Known rows, with every step that occurs:
tabuvaf > finos > pumud > guvu: [ 0.07  0.20 -0.03  0.04  0.02 -0.10  0.18  0.24  0.17  0.26 -0.02  0.17
 -0.15  0.35  0.14 -0.39 -0.18 -0.04  0.34  0.09 -0.03 -0.19  0.12  0.02
  0.11]
vulut > finos: [-0.12 -0.12 -0.01  0.11 -0.10  0.11  0.11 -0.06 -0.01  0.03 -0.05 -0.06
 -0.14  0.12  0.02  0.21 -0.13 -0.01  0.14 -0.17 -0.10 -0.05  0.13 -0.13
  0.01]
lozo > dosod: [-0.04 -0.22 -0.12  0.18 -0.03  0.18  0.01 -0.07  0.01  0.10 -0.08 -0.16
 -0.23  0.08 -0.02  0.23 -0.10 -0.04  0.22 -0.14 -0.26 -0.06  0.05  0.06
  0.29]
gotik > guvu: [-0.11  0.06 -0.14 -0.04 -0.04 -0.06  0.09 -0.04 -0.04 -0.08  0.09  0.00
 -0.04 -0.07 -0.04 -0.03 -0.06 -0.10  0.03  0.00 -0.07 -0.10  0.09  0.03
  0.15]
finos > tabuvaf > guvu > dosod: [ 0.05  0.16  0.05  0.05 -0.18  0.07  0.15 -0.03 -0.05  0.10 -0.20 -0.05
  0.02  0.20  0.10  0.15 -0.02 -0.02  0.19  0.05  0.04  0.06 -0.19 -0.02
  0.00]
finos > tabuvaf: [ 0.01  0.09 -0.04  0.10 -0.13  0.01  0.07 -0.08 -0.05 -0.02  0.00 -0.02
  0.02  0.22  0.07  0.00  0.03  0.06  0.17 -0.04 -0.08 -0.01 -0.11  0.13
 -0.05]
dosod > gotik: [ 0.05  0.03 -0.08  0.12 -0.14  0.05  0.12 -0.05  0.05  0.19 -0.03 -0.10
 -0.12  0.08  0.02 -0.11 -0.10  0.16  0.03 -0.04 -0.11  0.03  0.06  0.20
  0.06]
bapa > dosod > lozo: [-0.09 -0.06 -0.15 -0.06  0.12  0.23  0.05 -0.19 -0.03 -0.19 -0.04 -0.14
 -0.11  0.26 -0.13  0.35 -0.20 -0.02  0.18 -0.12  0.02  0.10  0.12  0.32
  0.29]
bapa > dosod > gotik > vulut: [-0.02 -0.05 -0.09 -0.03 -0.06  0.15  0.13 -0.23  0.19 -0.05  0.01 -0.03
 -0.09  0.23 -0.05 -0.12 -0.26  0.14  0.11 -0.15 -0.09  0.06 -0.12  0.42
  0.11]
pumud > guvu: [-0.11  0.15 -0.12  0.11  0.07 -0.01  0.21  0.11  0.10  0.14 -0.01 -0.04
 -0.04  0.17 -0.04 -0.02 -0.17  0.03  0.18  0.07 -0.13 -0.09  0.13  0.14
  0.05]
guvu > dosod > gotik: [ 0.03  0.14 -0.05  0.03 -0.20  0.15  0.12 -0.11  0.10  0.29 -0.21 -0.18
 -0.16  0.12  0.01  0.09 -0.24  0.23 -0.01 -0.09 -0.15  0.08  0.04  0.04
  0.14]
gotik > finos > pumud: [ 0.17  0.04 -0.14  0.09 -0.14  0.08 -0.06  0.14  0.08  0.20 -0.07 -0.03
  0.01  0.26  0.16 -0.20 -0.25 -0.08  0.02  0.05 -0.12  0.04 -0.01 -0.13
  0.19]
gotik > vulut > finos > dosod: [-0.07 -0.24 -0.10  0.01 -0.14  0.15  0.09 -0.15  0.08 -0.04  0.09  0.07
  0.07  0.36 -0.14  0.17 -0.25 -0.06  0.23 -0.15 -0.20 -0.14 -0.11 -0.05
 -0.05]
lozo > dosod > gotik > finos > pumud > guvu > vemopo: [ 0.21  0.13 -0.09 -0.05 -0.20  0.13 -0.05  0.07  0.18  0.61  0.01  0.02
 -0.22  0.56  0.17 -0.16 -0.21  0.10  0.24 -0.04 -0.22 -0.09 -0.03  0.07
  0.37]
vulut > finos > tabuvaf > guvu > dosod > lozo: [ 0.02  0.08  0.16 -0.14 -0.13  0.19  0.03 -0.17 -0.17  0.02 -0.17 -0.01
 -0.02  0.28 -0.02  0.41 -0.06 -0.06  0.35 -0.10  0.23 -0.04 -0.03 -0.18
 -0.04]
bapa > dosod > gotik > guvu: [-0.08  0.05 -0.08 -0.16 -0.13  0.03  0.13 -0.32 -0.04 -0.15  0.03 -0.04
 -0.22  0.02  0.05 -0.08 -0.17  0.06 -0.01 -0.12 -0.04  0.07 -0.03  0.27
  0.26]
vulut > guvu > dosod > gotik: [ 0.02  0.17 -0.06 -0.07 -0.16  0.14  0.15  0.02 -0.17  0.30 -0.28 -0.13
 -0.09  0.21  0.19  0.12 -0.31  0.24 -0.01 -0.02 -0.27  0.05  0.15  0.08
  0.07]
bapa > dosod: [-0.13 -0.09 -0.12  0.07  0.00  0.15  0.17 -0.15  0.05 -0.15 -0.08 -0.13
 -0.16  0.20  0.03  0.21 -0.19 -0.01  0.09 -0.13 -0.13  0.15  0.00  0.23
  0.25]
gotik > tabuvaf > guvu > dosod > lozo: [ 0.11  0.23 -0.11 -0.17  0.07  0.14  0.14 -0.07  0.09  0.05 -0.22 -0.12
  0.19  0.08 -0.16  0.23 -0.20 -0.09  0.18 -0.06  0.13 -0.02  0.13  0.03
  0.05]
tabuvaf > guvu > dosod: [-0.01  0.05 -0.04  0.11 -0.08  0.14  0.20  0.09  0.05  0.17 -0.24 -0.13
 -0.06  0.10  0.01  0.22 -0.14 -0.09  0.10  0.06 -0.02  0.08  0.01 -0.05
  0.14]
finos > dosod: [ 0.00 -0.09 -0.21  0.12 -0.12  0.11  0.13 -0.05 -0.02  0.03  0.02 -0.08
  0.02  0.29 -0.07  0.18 -0.14 -0.03  0.11  0.00 -0.22  0.03 -0.07  0.13
  0.14]
vulut > finos > tabuvaf > guvu: [ 0.01 -0.04  0.16  0.09 -0.18  0.02  0.13 -0.06 -0.14 -0.05 -0.04  0.06
 -0.04  0.17  0.14  0.09  0.09 -0.10  0.29 -0.05  0.12 -0.04 -0.13 -0.10
 -0.17]
lozo > dosod > gotik: [ 0.05 -0.16 -0.07  0.14 -0.14  0.17  0.01 -0.16  0.02  0.22 -0.07 -0.17
 -0.30  0.05  0.01  0.05 -0.12  0.12  0.15 -0.15 -0.23 -0.04  0.03  0.17
  0.25]
pumud > guvu > dosod > lozo: [-0.10  0.28 -0.12 -0.12  0.13  0.16  0.09  0.00  0.09  0.22 -0.14 -0.11
  0.00  0.28 -0.20  0.30 -0.31  0.07  0.24  0.02 -0.03 -0.10  0.25  0.06
  0.17]
lozo > dosod > gotik > tabuvaf > finos: [ 0.23  0.02 -0.04  0.03 -0.21 -0.01  0.14 -0.31  0.23  0.06 -0.10 -0.01
 -0.14  0.18 -0.03 -0.09 -0.19  0.16  0.25 -0.34 -0.01 -0.16  0.02  0.02
  0.11]

Rows:
[-0.13  0.16 -0.12 -0.12 -0.11  0.03  0.08 -0.10  0.01  0.04 -0.10 -0.06
 -0.07 -0.02 -0.04  0.16 -0.20 -0.03 -0.01 -0.05 -0.12 -0.05  0.08 -0.15
  0.22]
gotik > guvu > dosod
[ 0.20 -0.05 -0.10  0.04 -0.27 -0.02  0.18 -0.18  0.25  0.04  0.12  0.17
  0.06  0.53 -0.18 -0.21 -0.23  0.12  0.22 -0.10  0.02 -0.13 -0.19  0.17
  0.01]
tabuvaf > finos > dosod > gotik > vulut
[ 0.10 -0.04 -0.17 -0.08 -0.12  0.08  0.13 -0.02 -0.14  0.12  0.05  0.08
  0.16  0.40  0.02 -0.15 -0.29  0.11  0.12  0.06 -0.30 -0.09 -0.07  0.34
 -0.06]
finos > dosod > gotik > vulut > guvu
[ 0.20  0.28 -0.07 -0.01 -0.14  0.00  0.02  0.11  0.17  0.41 -0.05  0.02
 -0.04  0.31  0.17 -0.47 -0.32  0.11  0.06  0.13 -0.09 -0.04  0.01  0.02
  0.11]
dosod > gotik > finos > pumud > guvu
[ 0.21  0.16 -0.06  0.01 -0.11 -0.04  0.24 -0.05  0.12  0.10 -0.07 -0.05
  0.11 -0.05  0.03 -0.27 -0.06  0.03  0.07 -0.01  0.06  0.00 -0.01  0.23
 -0.11]
dosod > gotik > tabuvaf > guvu
[ 0.03  0.12 -0.08 -0.03 -0.15  0.14  0.07 -0.11  0.23  0.27 -0.13 -0.07
  0.00  0.17 -0.09 -0.07 -0.30  0.21  0.05 -0.10 -0.15 -0.04 -0.04  0.13
  0.03]
guvu > dosod > gotik > vulut
[-0.04  0.04 -0.18 -0.02 -0.04  0.06  0.19  0.22 -0.20  0.24  0.01  0.02
  0.01  0.47  0.16  0.26 -0.03  0.02  0.12  0.00 -0.25 -0.01  0.18  0.23
  0.10]
vulut > guvu > vemopo
[-0.01  0.02  0.17 -0.05 -0.19  0.11  0.10 -0.13  0.04  0.03 -0.14  0.09
  0.07  0.27  0.02  0.14 -0.12 -0.05  0.33 -0.11  0.08 -0.11 -0.23 -0.20
 -0.20]
gotik > vulut > finos > tabuvaf > guvu > dosod
[ 0.19  0.50 -0.08 -0.33  0.10  0.02  0.12  0.03  0.26  0.25 -0.17  0.12
  0.07  0.40 -0.04 -0.17 -0.41  0.04  0.39 -0.07  0.08 -0.25  0.24 -0.10
  0.08]
gotik > tabuvaf > finos > pumud > guvu > dosod > lozo
[ 0.20  0.03 -0.08 -0.04 -0.21  0.18 -0.01 -0.14  0.10  0.12 -0.12 -0.08
 -0.18  0.34  0.24 -0.25 -0.34  0.08 -0.02 -0.07 -0.10  0.21 -0.13  0.11
  0.31]
bapa > dosod > gotik > finos > pumud
[-0.03  0.01  0.05 -0.07 -0.23  0.19  0.07 -0.22  0.20  0.23 -0.14 -0.03
 -0.09  0.18 -0.05  0.07 -0.34  0.21  0.12 -0.24 -0.12 -0.10  0.00 -0.14
 -0.05]
guvu > dosod > gotik > vulut > finos
[-0.02 -0.10  0.03  0.02 -0.15  0.10  0.06 -0.16  0.14  0.12  0.05  0.04
 -0.06  0.14 -0.06 -0.11 -0.20  0.13  0.14 -0.18 -0.07 -0.14  0.02  0.04
 -0.13]
dosod > gotik > vulut > finos
[ 0.12  0.11 -0.06  0.11 -0.28 -0.02  0.00 -0.18  0.03 -0.07 -0.03 -0.03
  0.15  0.39  0.05  0.07 -0.11  0.05  0.06 -0.08  0.04  0.05 -0.19 -0.12
 -0.01]
gotik > finos > tabuvaf
[ 0.09 -0.02 -0.15  0.08 -0.24  0.10  0.13 -0.15  0.00  0.15  0.03 -0.07
 -0.05  0.27 -0.04 -0.01 -0.14  0.13  0.06 -0.02 -0.20  0.04 -0.10  0.24
  0.10]
finos > dosod > gotik
[-0.08  0.21  0.03 -0.25  0.10  0.24 -0.03  0.08  0.01  0.37 -0.16 -0.01
 -0.17  0.28  0.03  0.11 -0.36 -0.02  0.37 -0.02 -0.10 -0.18  0.28 -0.17
  0.14]
vulut > finos > pumud > guvu > dosod > lozo
[ 0.17  0.06 -0.10  0.13 -0.28  0.03  0.04 -0.14  0.13  0.13 -0.05 -0.11
  0.00  0.26 -0.01 -0.06 -0.24  0.15 -0.10 -0.06  0.01  0.09 -0.03 -0.02
  0.10]
dosod > gotik > finos
[ 0.21  0.28  0.03 -0.01 -0.45  0.08 -0.01 -0.32  0.09  0.16 -0.21 -0.11
  0.06  0.41  0.09  0.07 -0.25  0.29 -0.03 -0.14  0.01  0.12 -0.23 -0.19
  0.03]
guvu > dosod > gotik > finos > tabuvaf
[ 0.15  0.22  0.11  0.01 -0.29  0.06  0.14 -0.12 -0.04  0.22 -0.20 -0.06
 -0.06  0.18  0.14 -0.03 -0.03  0.14  0.15  0.02  0.06  0.09 -0.22  0.09
 -0.04]
finos > tabuvaf > guvu > dosod > gotik
[ 0.29 -0.06  0.09  0.14 -0.38  0.06 -0.03 -0.26 -0.04  0.09 -0.10 -0.06
 -0.07  0.31  0.10 -0.01 -0.05  0.04  0.20 -0.06  0.12  0.04 -0.32 -0.03
  0.12]
lozo > dosod > gotik > finos > tabuvaf > guvu
[ 0.17 -0.14 -0.08  0.16 -0.29  0.15 -0.06 -0.24  0.10  0.17 -0.11 -0.18
 -0.17  0.24 -0.01  0.10 -0.26  0.12  0.05 -0.18 -0.11  0.03 -0.06 -0.08
  0.29]
lozo > dosod > gotik > finos
[ 0.14  0.09 -0.11 -0.17 -0.40 -0.13  0.21 -0.20  0.06  0.11  0.25  0.24
 -0.09  0.60 -0.08  0.00  0.00  0.07  0.14 -0.14  0.07 -0.09 -0.12  0.14
  0.23]
tabuvaf > finos > dosod > gotik > guvu > vemopo
[ 0.19  0.12 -0.20 -0.07 -0.21  0.04  0.17 -0.25  0.12  0.07  0.00 -0.07
  0.16  0.18 -0.07 -0.12 -0.21  0.15  0.04 -0.13 -0.20  0.01 -0.10  0.20
 -0.04]
finos > dosod > gotik > tabuvaf
[-0.01 -0.07 -0.07 -0.05 -0.16  0.04 -0.03 -0.24 -0.07  0.09  0.04 -0.07
 -0.29 -0.11 -0.02 -0.05 -0.08  0.04  0.11 -0.13 -0.16 -0.14  0.03  0.11
  0.30]
lozo > dosod > gotik > guvu
[-0.01  0.32 -0.10 -0.20  0.18  0.20 -0.01  0.18  0.06  0.40 -0.14 -0.04
 -0.08  0.26  0.00 -0.03 -0.33  0.00  0.30  0.12 -0.13 -0.13  0.25  0.08
  0.22]
finos > pumud > guvu > dosod > lozo
[ 0.23  0.22 -0.06  0.00 -0.21 -0.13  0.25 -0.21  0.27  0.03 -0.04  0.05
  0.04  0.20 -0.03 -0.25 -0.17  0.19  0.10 -0.23  0.10 -0.08  0.05  0.06
 -0.08]
dosod > gotik > tabuvaf > finos
[ 0.00  0.11 -0.08 -0.08 -0.16 -0.07  0.08 -0.14 -0.04  0.05  0.09  0.00
 -0.12 -0.09  0.00 -0.21 -0.07  0.06 -0.03 -0.02 -0.05 -0.07  0.06  0.14
  0.11]
dosod > gotik > guvu
[ 0.12  0.31 -0.10 -0.11 -0.17  0.08  0.16 -0.22  0.22  0.21 -0.23 -0.17
  0.05  0.04  0.00 -0.01 -0.29  0.25 -0.02 -0.21 -0.16  0.02  0.04  0.01
 -0.01]
guvu > dosod > gotik > tabuvaf
[ 0.15  0.53 -0.08 -0.25 -0.02  0.05  0.14  0.03  0.25  0.49 -0.22 -0.03
  0.00  0.10  0.17 -0.43 -0.37  0.21  0.14 -0.01 -0.26 -0.11  0.08  0.07
 -0.01]
finos > pumud > guvu > dosod > gotik > tabuvaf
[ 0.02 -0.07  0.07 -0.10 -0.02  0.18 -0.06 -0.01  0.14  0.43  0.01  0.10
 -0.30  0.16  0.11 -0.37 -0.30  0.05  0.45 -0.10 -0.30 -0.33  0.02  0.05
  0.06]
lozo > dosod > gotik > vulut > finos > pumud > guvu
[ 0.12  0.02 -0.06 -0.11 -0.28  0.08  0.17 -0.36  0.07  0.04 -0.02 -0.03
  0.08  0.20 -0.03  0.04 -0.25  0.14  0.10 -0.27 -0.18 -0.05 -0.06 -0.03
 -0.12]
vulut > finos > dosod > gotik > tabuvaf
[ 0.23 -0.01  0.02  0.09 -0.40  0.09 -0.11 -0.37  0.02  0.09 -0.08 -0.10
 -0.10  0.34  0.08  0.04 -0.13  0.19  0.14 -0.20 -0.06  0.01 -0.26 -0.06
  0.15]
lozo > dosod > gotik > finos > tabuvaf
[-0.04  0.30  0.17 -0.19 -0.22  0.06  0.10 -0.27  0.17  0.23 -0.08  0.11
  0.00  0.37  0.01 -0.09 -0.29  0.29  0.32 -0.16 -0.06 -0.21 -0.15 -0.08
 -0.25]
pumud > guvu > dosod > gotik > vulut > finos > tabuvaf
